Each row was made from one small tree. Brackets hold a mark, then the marks that hang from it, in alphabetical order. Every link used is in the known rows. Write each row's tree.
Known rows
{danot {fube {getez gazud}} gipe}: -2.677	-0.309	2.860	-2.855	-3.035	1.096	4.624	-4.054	1.841	-1.495	2.933	5.289	0.987	2.839	-3.547	-1.253	2.776	0.529	3.187	-1.078
{danot {fube {getez {gazud terugo}}} gipe}: -2.790	-0.283	3.740	-2.373	-1.910	0.673	5.250	-3.345	2.262	-1.492	3.428	5.185	1.511	2.402	-3.060	-1.347	2.555	0.528	3.484	-1.294
{fube {danot gipe} {getez {gazud terugo}}}: -2.024	2.671	5.619	-1.408	1.506	2.452	4.226	-1.452	1.294	0.201	4.439	7.063	0.827	0.741	-1.175	1.002	0.142	1.019	1.904	-4.981
{danot {fube getez}}: -1.169	0.746	1.417	-2.669	-1.062	-0.011	2.429	-3.703	1.827	-0.426	4.873	3.199	-0.461	3.223	-0.812	-1.926	2.237	1.786	2.458	-0.552
{gazud {getez {fube danot}} terugo}: -0.219	0.616	5.571	-2.347	4.000	-0.041	3.320	-0.692	0.889	0.693	5.051	5.329	3.835	-1.419	1.203	-0.279	1.625	3.484	2.148	-1.312
{gazud {getez {fube danot}}}: 0.022	0.488	2.884	-3.477	0.674	0.979	1.449	-2.842	-0.062	0.692	3.719	5.512	1.945	-0.279	-0.265	-0.168	2.236	3.379	1.280	-0.584
{gipe {danot fube}}: 0.089	-0.330	0.868	-2.817	-2.194	1.847	5.360	-4.328	1.167	-1.126	0.487	2.387	0.655	1.953	-3.618	-0.744	2.220	-0.580	3.087	0.074
{fube getez}: -1.007	2.149	1.594	0.026	-0.308	1.705	1.407	-2.830	1.932	2.179	6.003	4.563	-1.997	1.772	1.397	-1.672	0.280	2.223	0.942	-2.060
{terugo {gazud {getez fube}}}: 0.986	-0.273	0.766	-0.477	3.489	0.008	2.417	-4.679	0.844	2.455	4.824	5.639	1.692	-0.050	1.992	-1.254	1.778	2.079	1.361	-1.001
{gipe {danot {fube {getez badame gazud}}}}: -1.950	0.671	1.080	-2.448	-2.767	1.966	4.881	-3.986	1.318	-0.806	1.393	4.081	0.200	2.038	-2.265	-1.504	2.994	-0.033	2.850	-1.168
{fube danot getez}: -0.045	2.729	3.811	-1.687	0.948	2.024	1.594	-2.386	0.472	0.822	4.244	4.820	-1.357	1.625	0.150	0.997	0.075	2.017	1.288	-3.888
{getez {badame korif} fube {gazud terugo}}: -2.695	1.868	0.331	-2.319	1.966	1.255	4.042	-2.249	0.654	5.110	4.828	4.290	-2.323	0.105	4.634	-3.919	0.596	2.658	1.336	-1.603
{terugo gazud}: 1.651	0.544	-1.084	1.024	4.150	0.964	3.296	-4.660	1.271	2.907	4.681	3.603	-0.687	0.443	2.464	-1.181	-0.900	0.858	1.520	-1.328
{gipe {danot {fube {getez gazud}}}}: -1.551	0.598	1.454	-2.559	-2.511	1.672	4.911	-3.923	1.723	-1.060	2.137	4.080	0.713	2.519	-3.462	-1.418	3.031	-0.438	2.564	-1.284
{getez badame fube gazud}: -2.107	2.970	-2.349	-2.244	0.401	3.102	3.093	-4.175	0.674	4.110	4.271	5.655	-2.301	0.159	2.516	-1.478	0.293	4.209	0.772	-1.823
{gazud {getez {badame korif}} terugo}: -2.058	-0.031	3.504	-1.020	2.804	0.128	2.903	0.302	0.798	2.094	4.165	3.732	1.312	-2.407	6.094	-4.357	0.986	1.961	2.934	1.118
{danot {fube getez} gipe}: -1.480	-1.030	3.754	-2.613	-3.388	0.954	4.286	-4.474	1.478	-1.555	2.020	3.994	0.593	2.895	-3.303	-0.941	2.585	0.713	3.544	-0.668
{badame korif}: 0.275	-0.453	0.462	-1.899	-0.232	0.703	2.333	-2.604	0.724	3.687	3.584	0.758	-3.648	1.620	2.446	-4.769	-0.232	-0.562	1.552	0.949

Write each row's tree
-3.030	1.647	0.943	-2.281	0.173	0.338	3.228	-2.656	1.929	0.063	5.231	4.340	-0.237	2.175	1.222	-2.586	2.039	2.159	2.701	-1.098 | {danot {fube {getez badame {gazud terugo}}}}
0.707	1.905	0.826	-3.215	0.619	2.906	2.489	-4.615	-1.279	2.969	1.106	3.309	-2.667	0.298	2.039	1.170	-0.170	4.496	1.655	-2.123 | {getez badame {fube danot}}
-1.655	0.594	2.453	-2.151	-1.500	1.332	5.662	-3.241	2.047	-1.113	2.508	4.120	1.320	2.119	-3.001	-1.241	2.844	-0.443	2.856	-1.548 | {gipe {danot {fube {getez {gazud terugo}}}}}
-0.666	0.007	2.066	-2.498	-2.783	1.568	4.751	-4.196	1.377	-1.180	1.420	3.306	0.456	2.474	-3.394	-0.993	3.008	-0.291	2.715	-0.881 | {gipe {danot {fube getez}}}
-1.078	0.912	4.802	-2.258	3.506	0.729	3.192	-0.872	0.038	1.349	3.583	5.248	2.751	-2.354	3.609	-0.626	1.512	4.296	2.585	-1.027 | {gazud {getez badame {fube danot}} terugo}
-1.760	2.633	0.195	-3.501	0.121	3.608	3.976	-4.226	-0.739	2.549	1.624	6.151	-1.311	-0.153	0.302	0.799	0.398	3.540	1.549	-3.109 | {getez badame {fube {danot gipe}} gazud}
0.381	-0.098	0.230	-0.351	3.138	0.447	2.256	-4.705	0.248	2.876	3.845	5.479	0.911	-0.741	3.790	-1.413	1.659	2.655	1.673	-0.764 | {terugo {gazud {getez badame fube}}}
-1.899	0.794	2.927	-0.359	3.262	0.900	3.057	0.025	1.139	1.402	4.340	4.675	2.269	-2.938	5.179	-2.554	0.480	3.129	2.942	0.643 | {gazud {getez badame} terugo}
-1.562	3.406	-0.926	-3.365	1.224	3.247	3.054	-3.869	-0.552	3.125	3.119	5.805	-1.741	-0.050	1.571	0.471	0.082	4.167	1.054	-3.098 | {getez badame {fube danot} gazud}
1.739	0.688	3.077	-3.442	-0.055	2.393	3.707	-4.836	-0.379	1.459	1.858	3.928	-0.517	1.212	-2.693	2.093	0.347	2.817	1.569	-2.510 | {getez {fube {danot gipe}}}
-0.118	0.263	0.047	-2.883	-1.182	1.580	2.134	-4.556	-0.798	4.924	1.883	1.832	-4.529	1.031	3.876	-3.107	0.805	2.995	1.478	-0.099 | {getez {badame korif} fube}
-0.061	-0.082	3.671	-3.717	-0.151	1.296	2.165	-3.267	-0.122	0.355	2.799	5.829	2.390	-0.325	-1.088	0.173	2.395	3.051	1.702	-0.591 | {gazud {getez {fube {danot gipe}}}}
1.349	-0.202	1.605	-1.071	4.060	0.100	2.446	-4.445	0.248	1.892	4.226	5.704	1.931	-0.187	1.592	-0.425	1.643	2.088	1.457	-1.526 | {terugo {gazud {getez {fube danot}}}}
0.011	-0.543	0.016	-0.112	3.047	0.213	2.116	-3.695	0.337	2.873	3.656	4.674	0.134	-0.849	5.027	-3.253	1.328	1.039	1.999	0.163 | {terugo {gazud {getez {badame korif}}}}
-2.663	3.267	1.737	0.410	1.813	1.536	2.783	-1.291	3.048	2.380	7.975	6.158	-0.596	1.124	1.720	-2.274	0.118	2.108	0.877	-3.081 | {fube {getez {gazud terugo}}}
-0.608	2.232	1.390	-3.607	0.765	2.670	4.347	-4.011	0.504	1.661	3.714	6.433	0.329	1.104	-3.098	1.266	0.529	2.500	0.854	-3.450 | {getez {fube {danot gipe}} gazud}
-1.358	0.864	5.180	-2.331	-1.682	2.527	2.394	-2.708	-0.983	1.262	0.587	4.324	-2.760	1.013	1.465	-0.458	0.727	0.835	2.541	-2.969 | {fube {danot gipe} {getez {badame korif}}}
-1.850	2.143	-0.043	-4.300	0.657	2.196	2.811	-3.361	-1.023	4.204	2.738	4.624	-3.181	0.738	2.680	-2.008	0.923	2.485	0.928	-2.373 | {getez {badame korif} {fube danot} gazud}
0.148	-0.093	-0.388	0.423	3.426	0.674	2.323	-3.910	0.535	2.396	3.815	5.166	0.817	-1.299	4.409	-2.007	0.919	1.737	2.065	-0.177 | {terugo {gazud {getez badame}}}
